Each row was made from one small tree. The marks that hang from a mark follow it in brackets, in alphabetical order. Every link used is in the known rows. Write each row's tree.
Known rows
redat(miba(modu(nikof)) suru(povo)): [ 49  31  -8 -42  -5  -7  31 -24  58  -1 -49  57  30  46 -26 -11  -9 -25
  16   2 -54 -16  23  46]
redat(suru): [ 25  -6  25 -25  34 -30   4   4  10 -30   5  17  27 -13  -6 -20 -11  -3
 -16  -1  -7  -2  20  13]
modu(lebar miba(redat) nikof(suru)): [ -68   35  -45   16  -76  -27  -48   49  -46  -28   60  -35  -29    8
   81   -3   -4  -12    8    1    9  -14   30 -114]
nikof(modu(miba) suru(redat)): [-14  24  48  74  35  -5   8  -4 -25 -53   6 -28  71  30  27  -4 -21  30
 -92 -57  -6  13 -32 -32]
miba(modu(lebar) redat(nikof(suru))): [ -7 -73 -26  17  -6  19 -16 -25 -57 -51  41 -11  17 -39 -25  33  41  30
  59  42  59  -2 -16 -14]
redat(miba(modu(lebar)) nikof(suru(povo))): [ 22 -45   9 -33  20  12  -5 -14  54   1 -17 -39  23  25 -15 -30   1  -9
  22  36  19   0 -19   9]
nikof(suru(redat)): [ -9 -59  36  55  14 -40  21  -2 -24 -45  29  -9  13 -24   6  -1  21   9
 -50  -4  14  19 -18  -3]
modu(miba nikof): [-18  66  -7 -24 -46  48 -11  65 -17  28  45   1 -28   5  57 -14 -60 -23
 -38   3 -10  -9  32 -65]
rutuzo(redat(suru)): [ 39   2   9 -39  39 -27 -30  17  -3 -24   3  14  49 -25 -19  -9  38  35
 -60   5 -12   4   0  27]
redat(miba nikof(modu(lebar) suru(povo))): [ -2  -9  37 -14  49   9 -57   9  66  -3 -43 -54  31  43  -5 -54 -31   7
 -14   3  20   0 -21 -15]
redat(miba): [ -9 -13  40   4  25  17 -20  20  24  -6  21 -19 -46  -4 -30 -44 -24 -49
 -56  -1   1   3   5 -17]
redat(nikof suru): [ 34   1  11 -67  67 -16 -16   1  41   8 -35  32  50  -9 -11 -29 -21  21
  28  19  -1   9   6  45]
modu(lebar miba nikof(suru(povo(redat)))): [-35  47 -23 -22 -61 -38  -8  44  11  18  29 -40 -14  29  88 -19 -28 -15
  -9 -16  -1 -20  33 -86]
modu(lebar miba(redat) nikof): [ -60   52  -48   -1  -70    5  -43   40  -46   27   54  -24  -76  -15
   63    6  -27  -31   31    2    8  -25   54 -102]
suru(povo redat(nikof(modu))): [ 41   3  34  -1  52  33  26 -45  12  97 -54  26  16 -46 -35  37 -34  48
  39   4  10   0  25  59]
miba(redat): [-20 -23   6  31   1  25 -23   6 -64 -28  63  19 -28 -74 -39  28   6  23
  11  21  34   3  33 -29]
modu(lebar nikof(suru(povo redat))): [-21 -38 -13  11 -66 -47  -9  25  -7  23  11 -22 -62  -9  59   5   7 -25
  16  16  22 -20  22 -39]
povo(redat(miba(modu) nikof(suru))): [ -4 -28  14   0  63 -14   6 -27  59 -43 -23  29  43  41 -52 -48  13   7
 -53 -31  -2  29 -58  45]
suru(nikof(modu(lebar)) povo redat(miba)): [ -5  22  12  -2  15   2  29 -48  38 102 -83  44 -77  -8 -27  21 -24 -29
  30 -24 -30  10   4  88]
rutuzo(miba redat(suru(nikof povo))): [ 51  45 -32 -47   7  -2  -4  27  15  29 -58  14  27  19 -23  17  81  37
  -7  -6 -51  17 -47  98]
redat(miba(modu) suru(nikof povo)): [ 50  26  -8 -69  17  -1  56 -40  63  14 -64  84  19  29 -47  -3  -4 -20
  38   8 -63   9   4 105]
suru(nikof redat): [-11 -17   5   0   7   8  46 -17 -15  61 -18  77 -80 -54 -20  26  -5 -18
   8   1 -11  34 -13  91]
miba(modu(lebar nikof) redat(suru(povo))): [ 17  -7 -58 -11 -56  -9   9 -32 -42 -16   6  52  -1 -23 -11  56  31  10
  93  23   5 -32  44   4]

Which tree is each row?
[ 36 -23   3  -9  31   5  49 -76  45 111 -60  11 -30 -24 -44  25  -5 -15
  64  14 -10  -5  21  69]
suru(povo redat(miba(modu(lebar)) nikof))
[-19  27  40  16  20  40 -33  28 -24   1  35 -81 -13   7  34 -17 -64 -19
 -56 -34  33 -23   8 -78]
nikof(modu(lebar miba))
[ 10 -53  22  41  -5 -44  44 -40  11  -6  -2 -22   5  -2  -9  10  26 -11
  -6  -1  -1   0   1   9]
nikof(suru(povo redat(miba(modu(lebar)))))
[ -6  -4   2  18 -43 -20   3  20  16   4  -8  34 -17  14  22  -6   0  -9
 -22   7 -15   3   7  -5]
modu(nikof(suru(povo redat(miba))))
[-30  36 -25   1 -71 -42   9  23  -5  47  17 -42 -30  13  93   4 -21 -23
  11  -7 -12 -19  39 -73]
modu(lebar miba nikof(suru(povo redat)))
[ -26   38  -21  -28  -78  -16  -16   59   -4   24   44  -61  -22   18
  100  -14  -35  -20    3   13    7  -27   41 -105]
modu(lebar miba nikof(suru(povo)))
[ 10 -54 -16  20  10  47   1 -21 -56 -66  39  34  57 -40 -50  38  36  58
  37  41  42  14 -23  11]
miba(modu redat(nikof(suru)))
[-17  54  -7 -13  21  43 -17   6 -33  23  40  -1  16 -43  -2  13 -33  33
  25  13   5   9  38 -42]
modu(miba(redat(nikof)))
[  8 -28  47  -2  56  43 -49  36   3 -47   1 -23  69  10   1 -31 -31  49
 -44  13  49  14 -44 -10]
redat(nikof(modu suru))
[ -18  -30  -12   10    3    0   51  -49   15   54  -42   58 -101   -9
  -34   11   12  -69   12  -11  -28   25  -33   99]
suru(nikof redat(miba(modu(lebar))))
[ -9   3 -14 -28  45 -64  33 -50  70 -18 -56  68 -15  46 -46 -39  18 -43
 -18 -58 -44  19 -35  89]
povo(redat(miba(modu(lebar)) suru(nikof)))
[ 40   8 -42  11   8  39  26 -23 -19  -6 -31  10  43   9 -55  47  63  41
  76   4 -12   0 -34  63]
rutuzo(miba(modu redat(nikof suru(povo))))
[ -1 -37 -29  32 -57  58   8  49 -34  -5  24 -63 -72  36  12  11  39 -55
  -9  -4  26 -20 -61  -7]
rutuzo(miba(modu(lebar nikof)))
[  9 -28  34  35  11 -45  35 -23  18  -4  -7  -3  17 -10 -12   1  12   7
 -24  -2 -15  12   7  12]
nikof(suru(povo redat(miba)))
[-29   3  45  37  11   0 -34  40 -25 -69  42 -97  43  36  59 -30 -34   6
 -81 -36  34  -9 -23 -95]
nikof(modu(lebar miba) suru)
[-23  43  -6  -3  17  23 -18  10 -33 -12  46 -10  44 -30  11   7 -18  47
  13  11   4  15  24 -51]
modu(miba(redat(nikof(suru))))
[-27  29 -19 -18  -9  -9 -24   0 -24  35  38 -62   5 -38  35  12 -15  26
  64  19  21  -9  53 -76]
modu(lebar miba(redat(nikof(suru(povo)))))
[ 33 -18  13  -7  24  37 -21   9  -3 -21  17  -5  10  -8 -51 -15  38  -4
 -89  11  -2   4 -29  20]
rutuzo(redat(miba(modu)))
[ -8 -27  46  64  22 -43  -7 -28  15 -17 -32 -50  12  27   6 -10  -1  -2
 -40 -39   8  -9 -12 -17]
nikof(modu(lebar) suru(povo redat(miba)))
[  1  46  18 -32  51 -16 -16  -6  66 -27 -72  69   7  54 -27 -51 -26 -29
 -35 -36 -56  22 -27  72]
redat(miba suru(nikof(modu)))
[ -8 -46 -44  26 -79  15  -3  -1 -70 -47  54  12 -16 -27   1  50  40  16
  54  38  42 -22  14 -40]
miba(modu(lebar nikof(suru(povo))) redat)
[ 25  19 -56  27 -44  35  24   1 -36 -23 -14  28  11  26 -32  50  66  16
  52  -6 -23  -9 -29  39]
rutuzo(miba(modu(nikof) redat(suru(povo))))
